What can hang from each mark:
M: T U
Y: D T
T: M R
J: R
U: M R
D: Q R
Q: J T U
A: U

Every row comes from one small tree of marks. Brackets hold a mark, then the marks that hang from it, in alphabetical order. Every link used is in the known rows. Which tree was each row made from?
Known rows:
(Q (J R) T U): [-1.28 -0.18 -0.23 -1.97  2.09 -3.69 -5.86  3.32 -1.03  6.09 -1.46 -3.04
 -0.36  3.87  1.33 -0.22 -1.83 -1.38 -3.31  1.21  3.06  1.96]
(D (Q J (U M))): [ 1.20 -0.45 -0.24 -0.29 -0.34 -3.63 -4.29  2.43 -0.43  1.01 -4.57 -2.45
  0.01 -0.40 -0.52 -2.21  0.08  1.85 -2.53 -1.85  1.73  3.18]
(Q U): [-0.80 -0.43 -2.22  0.66  0.41 -1.13 -2.53  0.69 -0.77  0.76 -0.23  0.47
 -0.22 -0.54  0.54 -0.80 -0.65 -0.01 -0.11 -1.06  1.81  1.09]
(D (Q J (T M) (U R))): [-1.03 -0.89  1.71 -2.16 -0.08 -4.60 -5.19  4.48 -1.41  4.38 -3.22 -2.60
 -1.34  2.26  1.45  0.97  2.20 -1.15 -6.92 -0.43  1.07  3.34]
(D (Q (T M)) R): [-2.68 -0.86  3.96 -2.73 -1.71 -3.38 -0.63  3.60 -2.09  2.27 -3.46 -1.09
  0.86 -0.31 -0.79  2.07  2.21 -1.33 -5.15 -0.03  0.91  1.65]
(D (Q J (T M) U) R): [-2.92 -1.14  2.28 -2.37 -0.47 -5.60 -5.06  5.38 -2.75  3.93 -4.54 -3.07
  0.53  0.94  0.78  0.83  1.55 -1.08 -5.93  0.32  2.62  3.31]
(Y (D (Q U)) (T M R)): [-3.60  1.99  3.65 -3.98  3.03 -2.64  0.34  1.84 -3.12  0.37 -6.25 -0.02
 -3.41 -1.14  0.16  5.23  3.59 -1.98 -6.17 -0.77  1.78  1.53]
(Y D (T R)): [-1.43  2.10  4.23 -4.06  3.81  0.24  1.00 -0.71 -1.72 -0.41 -3.45  0.65
 -3.78  1.20  0.69  4.40  0.97 -1.53 -3.23  0.55  0.01 -1.96]
(U M): [ 1.01  0.46 -0.09  0.14 -1.10  0.32 -1.08  0.51  0.87 -1.19 -1.83  0.02
  0.50 -1.25 -1.51 -0.84 -0.48  0.69 -0.93 -1.26 -0.90  0.55]
(A (U R)): [ 2.48 -1.13 -0.40  0.37  0.06  0.15 -1.95 -0.06 -0.76  1.38 -1.38  1.19
  0.12  1.21 -0.24 -1.29 -0.56 -2.02  0.22 -1.88 -1.85 -1.47]
(Q J (T M R) U): [-2.99 -0.21  0.21 -4.23  1.17 -2.81 -4.99  4.05 -2.31  4.47 -2.11 -1.31
 -0.93  2.57  2.70  2.92  2.07 -2.02 -5.81  0.90  1.19  3.50]
(M T): [-1.88 -1.19  1.59 -0.27  0.39 -0.60  0.03  0.26 -0.50  0.46  0.86 -0.49
  0.02  0.12  0.12  1.62  0.62 -2.01 -1.07 -0.74  0.39 -0.75]
(A (U M)): [ 0.80 -0.49 -0.77  0.81 -0.67  0.63 -1.15  0.13  0.17 -0.42 -2.23  0.75
  1.00 -1.16 -1.39 -2.40 -0.65 -0.78  0.64 -3.15 -0.93  0.31]
(U M R): [ 3.75  0.21  0.09 -0.02 -0.99  0.04 -2.83  0.45  0.65 -0.54 -2.61  0.76
  0.42  0.25 -2.07 -0.29 -0.78 -0.22 -2.74 -1.39 -2.28 -0.79]
(M (T R)): [-0.87 -1.26  1.99 -2.69  0.93 -0.85 -0.36  0.33 -2.10  1.76 -0.87  0.56
 -0.03  0.96  0.05  3.64  1.14 -2.78 -2.86 -0.09 -0.20 -1.22]
(D (Q J T U) R): [-1.05 -1.95  1.97 -2.06  0.51 -5.71 -5.70  3.97 -2.80  4.24 -3.55 -2.65
 -0.16  2.08  1.29 -0.92 -0.48  0.07 -4.01 -0.04  3.21  1.72]
(Y (T M R)): [-2.63  1.06  1.45 -3.60  1.34  0.50  2.32  1.31 -1.74  1.25 -3.47  0.50
 -1.37  0.68 -0.15  4.71  1.76 -2.10 -4.11  1.31 -1.40  0.07]
(Q (T M R) U): [-3.61 -0.11 -0.35 -3.80  0.34 -1.59 -3.17  3.15 -2.54  3.27 -1.14  0.75
 -0.40  0.66  1.69  3.74  1.95 -2.80 -5.36 -0.30  1.19  2.76]
(T (M (U R))): [ 0.76 -0.42 -1.01  1.13 -1.86 -0.02 -1.63  1.52 -0.73 -0.46 -2.50  0.58
  1.48 -0.84 -1.36  2.67  1.24 -2.35 -3.36 -0.12  0.16  0.21]
(Q T U): [-2.94 -0.99 -0.52 -0.66  0.51 -1.76 -3.34  1.57 -1.12  2.44  1.46 -0.09
 -1.00  0.59  2.06 -0.40 -0.61 -0.81 -1.74 -0.97  2.17  1.41]
(D (Q J (U M R))): [ 3.91 -0.64 -0.14 -0.19 -0.19 -3.75 -6.03  2.62 -0.47  1.49 -5.45 -1.66
 -0.30  0.90 -1.06 -2.02 -0.36  1.00 -4.51 -1.87  0.24  1.73]

Write each row's tree:
[-0.69 -0.58  2.23 -4.75  1.28 -1.81 -3.04  1.99 -1.72  3.96 -1.13 -1.48
 -1.10  4.09  2.71  1.88  0.67 -1.09 -3.84  1.53  0.19  0.70] : (Q J (T R))
[-1.74 -1.87  1.50 -1.56 -0.39 -4.74 -3.60  2.86 -3.07  3.21 -2.47 -0.54
  0.12  0.03  0.15 -0.59 -0.49 -0.43 -3.35 -1.27  3.11  0.89] : (D (Q T U) R)
[-2.16  0.81  6.11 -2.59  1.72 -2.54 -0.09  0.43 -0.94  0.23 -0.97 -1.42
 -2.98 -0.10  1.12  1.41  2.48 -0.55 -3.83 -1.56  1.90  0.95] : (Y (D (Q T)))
[-0.50 -0.56 -0.01 -3.90  1.12 -2.57 -6.60  3.00 -1.70  3.36 -2.94 -0.94
 -0.92  2.52  1.64  0.34 -0.45 -0.66 -4.82 -0.50  1.07  2.25] : (Q J (T R) (U M))
[-3.67  1.91  3.02 -2.76  2.23  0.11  1.08  0.87 -2.40 -1.59 -4.86  0.62
 -2.19 -1.03  0.15  6.83  2.25 -3.18 -4.82  0.50  1.45 -0.49] : (Y D (T (M U) R))
[-1.54  0.32  3.38 -3.55  0.19 -4.04 -1.71  4.38 -0.86  5.55 -3.87 -4.43
  0.53  2.68 -0.27  2.08  1.79 -1.48 -6.19  1.28  1.16  3.56] : (D (Q (J R) (T M)))
[-4.03  0.10 -0.16  0.84 -0.03  0.46  1.98  0.84 -0.89 -0.60 -2.28 -0.37
 -0.02 -1.33 -0.60  3.25  0.89 -1.92 -1.82  0.20  1.18  0.28] : (Y (T (M U)))
[ 1.78 -0.95  1.42 -0.02 -0.71 -0.55 -2.59  0.59  0.18 -0.19 -1.81  0.30
  0.45  0.12 -1.84  1.10 -0.14 -1.95 -3.87 -1.84 -2.08 -1.61] : (U (M T) R)
[ 0.22 -0.23 -0.46 -0.58  1.46 -3.46 -5.73  3.11 -0.53  3.38 -4.07 -2.82
  1.44  1.38 -1.59  0.04 -1.60 -1.84 -3.97 -0.58  1.96  1.47] : (Q (J R) (U (M T)))
[-3.03  1.43  4.58 -3.26  1.65 -1.49  2.22  1.06 -2.96 -1.08 -6.61 -0.16
 -2.20 -1.69 -0.55  6.43  3.76 -2.45 -5.68 -0.30  1.98  0.48] : (Y (D Q) (T (M U) R))
[ 0.16  1.25  4.83 -1.83  2.15 -3.18 -1.36  0.90 -0.39 -0.62 -3.75 -3.06
 -2.43  0.69  0.81  0.75  2.44  0.73 -2.70 -0.22  1.42  1.21] : (Y (D (Q J)))
[-3.21  2.75  4.27 -4.38  3.03  0.23  1.64  0.72 -1.79 -0.73 -4.59  0.37
 -3.22  0.06  0.27  6.29  3.00 -2.53 -5.31  0.94 -0.37 -0.29] : (Y D (T M R))
[-0.70 -0.62  3.24 -4.73  0.31 -2.41 -0.18  1.31 -2.55  3.45 -1.71 -0.09
 -1.10  1.49  0.95  2.00  1.94 -0.84 -4.27 -0.76  0.81  0.85] : (D (Q (T R)))
[ 1.47 -1.82  1.13  0.28 -0.58 -3.48 -3.91  1.75 -1.32  0.94 -3.50 -0.03
  0.15 -1.06 -2.16  0.17  0.37 -1.57 -5.04 -3.43  0.61  0.33] : (D (Q (U (M T) R)))
[ 2.11  0.77 -1.87 -0.62  0.85 -2.75 -5.94  2.94 -0.02  2.84 -4.76 -2.39
  1.27  1.45 -1.77 -1.28 -2.39  0.01 -2.69 -0.02  1.29  2.21] : (Q (J R) (U M))
[-1.89 -0.17  3.93 -5.64  0.28 -3.25 -1.45  3.82 -2.29  3.93 -3.93 -2.48
 -0.75  2.56  1.51  3.54  3.93 -1.40 -6.75  0.65  0.29  3.15] : (D (Q J (T M R)))
[-1.26 -1.05 -0.36  0.25  0.80 -2.60 -5.04  2.26 -0.40  0.99 -2.18 -1.90
  0.37  0.16  0.29 -0.50 -0.40 -0.65 -2.86 -1.46  1.32  1.46] : (Q J (U (M T)))
[ 0.56 -0.79  1.24 -0.82  0.81 -5.22 -4.66  3.48 -1.14  3.86 -5.80 -3.63
  1.24  0.93 -2.38 -0.12 -0.53 -1.05 -5.06 -1.61  2.38  2.22] : (D (Q (J R) (U (M T))))
[ 0.16 -2.36  0.39  1.41 -0.50 -1.09 -2.16  0.23 -1.35  0.20 -0.55  0.50
  0.94  0.11 -0.79  2.70 -0.12 -3.21 -2.30 -1.11  0.83 -2.33] : (M T (U R))
[-0.18  0.46  3.01 -0.96  1.22 -4.28 -3.34  1.63 -2.59 -0.73 -4.94 -0.18
 -0.92 -1.79 -1.08  0.71  0.49 -0.24 -2.88 -1.23  3.48  0.49] : (Y (D (Q U) R))
[ 2.11  0.47  2.09 -1.88  0.81 -3.72 -1.52  2.24 -0.68  3.83 -4.53 -3.83
  0.73  2.78 -1.52 -0.18  0.12  0.23 -2.75  1.09  1.09  1.37] : (D (Q (J R)))
[ 0.39 -1.41  0.03 -0.28 -0.77 -3.98 -3.11  2.11 -2.85  1.35 -4.16 -0.15
  1.02 -1.12 -1.46 -0.78 -0.53  0.05 -1.86 -0.90  2.55  0.52] : (D (Q U) R)
[ 0.65 -0.05 -1.95  0.32  0.37 -1.88 -5.43  2.04  0.03  0.48 -3.05 -1.52
  0.16  0.24  0.14 -1.92 -1.02  1.06 -1.67 -0.86  0.90  2.24] : (Q J (U M))
[-0.83  0.17  4.02 -3.14  1.72 -3.78 -3.11  1.34 -2.68 -0.71 -5.32  0.36
 -1.39 -2.04 -1.18  3.27  2.49 -2.27 -6.10 -3.36  2.22  1.19] : (Y (D (Q (U (M (T R))))))
[-1.21 -1.94  0.60 -0.98 -0.01 -0.86 -0.91  0.24 -2.85  0.86 -1.38  0.95
  1.26 -0.12 -0.25  4.31  0.70 -3.64 -2.45 -0.48  1.88 -1.27] : (M (T R) U)
[-1.82 -0.23  4.98 -2.89  2.13 -6.06 -6.10  3.37 -2.57  2.17 -4.47 -2.86
 -2.00  1.46  1.60  0.63  0.55 -0.48 -5.14 -0.45  4.16  1.55] : (Y (D (Q J T U) R))
[-1.26  1.66  5.94 -4.56  3.37 -1.63  2.04 -0.31 -2.35 -0.23 -5.27 -0.09
 -4.11  0.45  0.11  4.18  2.15 -0.94 -4.35 -0.20  0.77 -1.09] : (Y (D Q) (T R))
